Known rows, with every step that occurs
mopi/susep/molim/pinimu/sote/leror/kasel: [ 2.062 -0.417  0.552 -4.687 -0.793 -1.411  0.903  1.372  1.165  1.109
  1.897  1.815  2.302  1.444  3.234 -5.427 -0.643 -2.416 -0.254  1.393
  1.507  2.919 -2.341 -0.073  0.464  0.678 -1.833  2.119]
pinimu/sote/leror: [ 0.035 -1.634 -0.161 -2.294 -0.870 -0.506  0.330 -1.984  1.656 -0.137
 -0.461 -0.222 -0.075  0.637 -0.063 -4.530  1.125 -0.095 -1.877  2.136
  0.757  0.408 -3.830 -0.287 -1.010 -0.997 -0.547  1.804]
sote/leror/molim: [ 1.144 -0.513 -0.514 -3.721 -1.702 -0.458  1.040 -2.849  0.896  0.853
  1.376  0.754 -0.465  0.109 -0.194 -4.651  1.381  0.453  0.250 -2.660
  0.780 -0.539 -5.147 -0.128  0.255 -0.754 -2.282  1.122]
molim/susep: [ 1.378  0.869 -0.544 -4.515 -0.993 -0.294  0.326 -3.883  0.507 -0.847
  0.786  0.111  0.038  0.252  1.121 -2.017  0.002  1.552 -1.106 -0.584
  2.228  0.856 -1.400 -0.210  0.000  1.714 -0.352  3.276]
susep/molim/pinimu/sote: [ 0.434 -0.424 -0.468 -0.764 -1.488 -1.977  1.316 -1.982  2.607  1.732
  0.086  2.624  1.879  1.301  1.546 -3.483 -1.190 -0.157 -0.955  1.905
  1.695  2.449 -3.063  0.096 -0.469 -1.181 -2.357  1.642]
sote/leror/kasel: [ 1.092 -0.494  0.201 -3.322 -1.052 -0.222  0.464 -1.171 -0.194 -0.703
  1.274 -0.265 -0.357  0.137  0.115 -4.335  2.607 -5.125  0.241 -0.919
  0.443  0.979 -4.892 -0.503  0.772 -1.059 -0.066 -0.702]
mopi/susep/kasel/pinimu/sote: [ 3.006 -0.118 -0.283 -2.950 -0.453  0.080  0.514  0.494  0.720 -0.082
  0.759 -0.086 -1.148  1.267  2.297 -4.277 -1.495  1.240 -2.246  2.081
  1.308 -0.676  1.613 -0.670  0.016  0.666 -1.183  1.109]
leror/sote: [ 0.841 -0.336 -1.399 -2.023 -1.620  0.012  1.343 -1.105  3.224 -0.240
  1.005  0.161  0.040  0.388 -0.638 -2.486 -0.423 -0.284 -0.847 -4.472
  0.631  0.149 -1.292 -0.476 -1.663  0.825 -0.262 -0.110]
kasel/pinimu/sote/leror/molim/susep/mopi: [ 1.585 -0.598 -0.390 -2.848 -2.245  1.093  0.701 -4.289  1.815  0.269
  0.717 -0.345 -3.810  1.070  1.851 -6.001 -0.412  0.330 -3.146  1.685
  1.559 -3.516 -3.061 -0.635 -0.787 -0.758 -3.601  3.319]
susep/molim/pinimu/sote/leror: [ 0.310 -0.563  0.333 -1.764 -1.646 -2.211  1.147 -2.371  2.178  1.532
  0.210  2.234  1.901  1.276  1.958 -4.459 -0.237 -0.140 -0.757  1.465
  1.875  2.699 -4.974  0.229 -0.238 -1.467 -2.286  1.841]
mopi/susep/molim/pinimu/sote: [ 1.924 -0.319 -0.361 -3.405 -0.896 -1.549  0.875  1.191  1.774  1.469
  1.462  2.020  2.354  1.704  2.865 -4.002 -1.943  1.084 -1.095  1.428
  1.827  2.702 -0.433  0.121  0.053  0.987 -1.770  3.042]
kasel/leror: [ 1.221 -1.051 -1.442 -2.596 -4.158 -0.033  0.456 -2.914  0.699 -0.610
  0.398  0.289 -0.952  0.779 -2.479 -4.522  2.030  1.110 -1.770 -0.369
  1.027 -0.171 -2.488 -0.750  2.124 -0.880 -0.003  1.132]
mopi/susep/molim/pinimu: [ 2.449  0.395 -0.205 -3.365 -1.210 -1.405  0.775  1.257  0.869  1.010
  1.625  2.130  2.374  1.307  2.738 -3.679 -1.423  1.220 -0.619 -0.303
  1.850  3.112 -0.593  0.179  1.155  1.162 -1.679  2.788]
leror/kasel: [ 1.177 -0.355 -0.859 -1.828 -0.722  0.308  0.799 -0.296  0.445 -0.038
  1.012  0.178 -0.175  0.317 -0.480 -2.050  0.975 -6.385  0.373  0.078
 -0.014  0.602 -0.974 -0.593  0.225 -0.627 -0.135 -1.845]
pinimu/sote/leror/kasel/susep: [ 0.412 -2.054  1.678 -2.688 -0.110  0.155  0.436 -1.408  1.259  0.346
  0.606 -0.346  0.031  0.799  1.007 -5.054  1.136 -3.852 -0.971  2.809
  0.593  0.696 -3.454 -0.523 -1.294 -0.533 -0.439  1.086]
pinimu/molim/susep/kasel: [ 0.708 -0.261 -0.795 -4.625 -0.389  1.972  0.609 -3.666 -0.084  2.158
  0.163  2.461  0.103  1.160  1.313 -2.054 -1.098  1.958 -1.134  1.187
  2.518  4.446 -1.369 -0.327  0.128  0.953 -0.035  2.276]
kasel/pinimu: [ 1.323 -0.309 -1.157  0.070 -1.100 -0.660  0.246 -2.362  0.292 -0.529
  0.356 -1.177 -3.910  0.882  0.367 -3.689 -0.272  0.073 -1.028  0.257
  0.305 -2.141 -1.001 -0.506  0.328 -1.355 -1.287  1.308]
molim/pinimu/sote/leror: [-1.225 -0.040  0.000 -2.798 -0.888 -0.863  0.308 -2.993  1.392 -0.624
  0.794 -0.458  1.870  1.745  1.613 -5.262 -0.186 -0.389 -1.787  2.207
  1.532 -1.030 -5.355  0.154 -0.246 -1.208 -0.557  1.232]
mopi/susep/molim: [ 3.208 -0.328 -0.460 -3.103 -1.101 -1.112  0.874  2.011  1.013  1.278
  0.930  2.141  1.082  0.552  1.539 -3.002 -0.752  1.344 -0.541 -0.487
  1.234  3.912  0.617  0.036  0.733  1.603 -1.692  2.946]
mopi/susep/molim/pinimu/sote/leror: [ 2.005 -0.298  0.271 -4.259 -1.186 -1.595  0.746  0.902  1.318  0.830
  1.368  1.909  2.485  1.449  3.134 -5.324 -0.945  1.144 -0.903  1.034
  1.912  3.086 -2.596  0.087  0.502  0.910 -1.773  3.473]

Rows
[ 2.052 -0.146 -0.372 -2.609 -3.465  0.244  1.081 -2.979  0.743 -0.419
  0.066  1.311 -0.212  0.610 -1.282 -3.567  1.499  1.564 -2.532 -0.027
  1.838  0.455 -1.859 -0.891  1.649 -1.017 -0.100 -1.297] : susep/kasel/leror
[ 0.987 -1.201  2.360 -1.425 -0.479 -0.639  1.092 -0.961  1.673  1.960
  1.591  1.558  1.671  1.336  2.721 -3.521 -0.689 -5.855  0.149  2.057
  1.036  2.146 -1.444 -0.507 -0.891 -0.048 -1.509  0.160] : leror/kasel/susep/molim/pinimu/sote
[ 1.183 -0.505 -1.121 -2.143 -1.916  2.919  0.412 -3.655  0.126  0.932
  0.427  0.907 -3.764  1.661  1.660 -3.797 -1.405  0.944 -2.860  1.463
  1.987  0.388 -0.997 -0.400  0.637 -0.023 -1.790  3.873] : kasel/pinimu/molim/susep/mopi
[ 1.589 -0.344 -0.859 -2.422 -1.497  3.177  0.873 -2.076 -0.101  0.771
  1.015  0.791 -3.209  1.122  1.554 -3.447 -0.488 -5.823 -1.591  1.605
  1.030  0.494 -0.759 -0.964  0.576 -0.666 -1.476  0.718] : leror/kasel/pinimu/molim/susep/mopi
[ 2.382  0.198 -0.594 -5.534 -2.847  0.369  1.256 -0.678  1.626  1.040
  1.925  1.430  1.403  1.867  1.495 -5.493 -1.137  2.216 -1.741  1.189
  2.372 -1.007 -0.376 -0.865  1.019  0.711 -1.570  0.842] : mopi/susep/kasel/leror/molim/pinimu/sote
[ 0.935  0.254 -0.109 -0.768 -1.904 -2.132  1.237 -1.862  1.693  1.244
  0.597  2.570  1.931  1.041  1.417 -2.949 -0.662  0.203 -0.576 -0.142
  1.876  2.793 -3.098  0.108  0.494 -1.094 -1.861  1.259] : susep/molim/pinimu
[ 1.021 -1.039 -1.451 -3.503 -4.689  0.290  1.109 -2.642  2.737 -0.557
  1.137  0.509 -0.815  0.753 -2.465 -5.080  1.371  0.469 -1.746 -3.497
  0.935 -0.602 -2.705 -0.993  0.505 -0.169 -0.128  0.446] : kasel/leror/sote
[-0.690 -0.520  2.048 -3.052 -0.677 -0.394  0.269 -2.667  1.058 -0.220
  1.708 -0.482  2.132  1.975  2.837 -5.521 -0.155 -3.170 -0.951  2.569
  1.593 -0.924 -5.025 -0.146 -0.446 -0.575 -0.396  0.976] : molim/pinimu/sote/leror/kasel/susep
[-0.246 -0.229  2.643 -2.230 -1.598  1.347  0.446 -2.258  1.408 -0.342
  1.257  0.364  2.388  2.076  3.098 -5.111  0.030 -2.964 -3.400  2.732
  2.060 -0.808 -4.642 -0.342 -0.005 -0.648 -1.087  0.940] : molim/pinimu/sote/leror/kasel/susep/mopi
[ 0.329 -1.639 -0.796 -3.203 -1.006 -0.384  1.062 -2.429  2.473  1.516
  0.268  0.394 -0.096  0.544 -0.162 -5.012  0.468  0.024 -0.794  1.191
  0.767 -1.014 -3.979 -0.093 -1.408 -1.003 -2.258  1.545] : pinimu/sote/leror/molim
[ 0.752 -0.691 -0.866 -3.694 -1.838  4.068  0.621 -3.137  0.449  1.719
  0.018  2.912  0.105  1.284  1.165 -1.809 -0.954  1.547 -3.439  1.195
  2.328  4.249 -1.229 -0.309  0.459  1.016 -0.562  3.837] : pinimu/molim/susep/mopi
[ 0.652 -1.348 -0.350 -3.049 -0.793  0.764  0.327 -1.906 -0.781  0.351
  1.072 -0.296 -2.862  0.708  0.970 -5.730  1.628 -5.212  0.637  0.297
  0.080  1.085 -4.899 -0.495  0.977 -1.676 -0.793  0.086] : sote/leror/kasel/pinimu/molim
[ 0.728 -1.528 -0.675 -1.069 -0.658 -0.757  0.080 -2.911  1.165 -0.570
 -0.034 -1.529 -3.950  1.014  1.007 -5.946  0.350 -0.550 -1.559  2.492
  0.483 -2.380 -3.400 -0.377 -0.703 -1.738 -1.690  2.116] : kasel/pinimu/sote/leror
[ 1.096 -0.118 -0.749 -3.508 -3.612  0.253  1.714 -4.256  2.299  1.297
  0.891  1.943  0.688  1.427 -0.281 -5.001 -0.214  1.490 -1.991  0.985
  2.307 -2.111 -2.702 -0.898  0.734 -1.438 -1.995 -1.163] : susep/kasel/leror/molim/pinimu/sote
[ 0.426  0.182 -0.262 -4.304 -1.893 -0.839  1.052 -3.352  0.997  0.642
  2.021  0.628  0.909  0.752  1.038 -5.440  0.739  0.541  0.266 -2.159
  1.398 -1.496 -6.299  0.104  0.637 -0.878 -2.309  1.065] : sote/leror/molim/pinimu
[ 1.365 -1.122 -1.953 -3.809 -4.442  0.056  1.300 -3.597  1.695  1.276
  1.392  1.336 -1.237  0.627 -2.755 -5.020  1.172  1.232 -0.563 -1.736
  1.024 -1.838 -2.500 -0.650  1.538 -0.964 -2.204  1.009] : kasel/leror/molim
[ 3.305  0.590 -0.230 -3.511 -0.678  0.185  0.754  1.476  0.240 -0.069
  1.037  0.923  1.133  0.700  1.869 -2.490 -0.710  1.955 -1.837 -0.131
  1.714  1.786  1.222 -0.328  0.830  1.586 -0.106  0.656] : mopi/susep/kasel
[ 0.711 -1.101 -1.482 -1.250 -0.411  1.525  0.734 -1.221 -0.232  1.385
  0.860  0.233 -3.535  1.160  0.402 -3.789 -0.427 -6.670  0.787  1.432
 -0.130  0.400 -1.191 -0.705  0.355 -1.569 -0.972 -0.660] : leror/kasel/pinimu/molim
[ 1.713 -0.351 -1.506 -5.913 -4.603  0.007  1.293 -5.193  1.465  0.905
  1.795  1.332 -1.124  0.680 -1.604 -5.153  0.828  2.003 -0.821 -1.802
  1.915 -1.834 -2.680 -0.692  1.266  0.488 -2.433  2.636] : kasel/leror/molim/susep
[ 0.794 -0.689 -1.143 -5.430 -1.897  2.254  0.667 -4.576 -0.159  1.831
  0.078  2.581 -0.241  1.234  0.384 -3.330 -0.359  2.465 -1.361  1.304
  2.689  4.009 -1.996 -0.602  0.900  0.641  0.047  2.489] : pinimu/molim/susep/kasel/leror
[-1.040 -0.099  0.203 -3.085 -0.864 -0.578  0.505 -2.538  1.226 -0.504
  1.168 -0.413  1.845  1.766  1.747 -5.261  0.213 -3.709 -0.845  2.526
  1.353 -0.947 -5.439 -0.232 -0.132 -1.341 -0.438  0.036] : molim/pinimu/sote/leror/kasel
[ 2.268  0.860 -0.081 -5.806 -3.063  0.183  0.614 -5.385  0.464 -0.916
  0.769  0.875 -0.111  0.585  0.689 -3.230  0.848  2.577 -2.268 -0.309
  3.156  0.644 -1.820 -0.954  1.134  1.088 -0.337  1.569] : molim/susep/kasel/leror
[ 1.471 -0.086 -0.268 -6.016 -1.735 -0.660  0.853 -4.378  0.849  0.520
  1.799  0.796 -0.432  0.132  0.997 -4.742  1.072  1.511  0.267 -2.692
  1.860 -0.473 -5.150 -0.237  0.159  0.645 -2.565  2.697] : sote/leror/molim/susep
[ 1.498 -0.334 -0.747 -0.613 -0.553  1.346  0.781 -2.733  0.093  1.335
 -0.333  1.157 -2.683  1.299  1.179 -3.017 -1.099  0.768 -1.551  1.363
  1.245  1.299 -0.880 -0.817  0.496 -1.565 -0.951 -0.369] : susep/kasel/pinimu/molim
[ 0.892 -0.683 -0.060 -4.844 -0.956  0.690  0.339 -3.265 -0.929  0.021
  1.348 -0.397 -2.996  0.713  1.770 -5.666  1.492 -4.593  0.589  0.260
  0.883  1.078 -5.163 -0.685  0.749 -0.559 -1.069  1.392] : sote/leror/kasel/pinimu/molim/susep
[ 0.795 -1.235 -1.176 -0.879 -0.194  0.302  0.766 -1.207  0.997  0.100
  0.853 -1.102 -3.242  1.045  0.392 -4.186 -0.244 -7.205  0.071  2.803
 -0.193 -2.130 -0.549 -0.678 -0.648 -1.455 -1.222 -1.010] : leror/kasel/pinimu/sote
[ 3.265 -0.184 -0.234 -4.476 -0.681  0.059  0.952 -0.220  0.937  0.847
  1.405  0.343 -1.403  1.095  2.754 -5.662 -1.205  1.488 -1.290  0.631
  1.326 -1.538 -0.529 -0.630 -0.089  0.634 -2.595  1.512] : mopi/susep/kasel/pinimu/sote/leror/molim
[ 1.986  0.274 -1.077 -4.686 -1.231  0.116  1.790 -5.115  2.261  2.034
  1.450  1.198 -1.893  0.627  1.786 -3.685 -1.796  1.591 -0.629  0.119
  2.390 -2.938 -0.848 -0.550 -1.326  0.419 -3.949  1.532] : leror/molim/susep/kasel/pinimu/sote
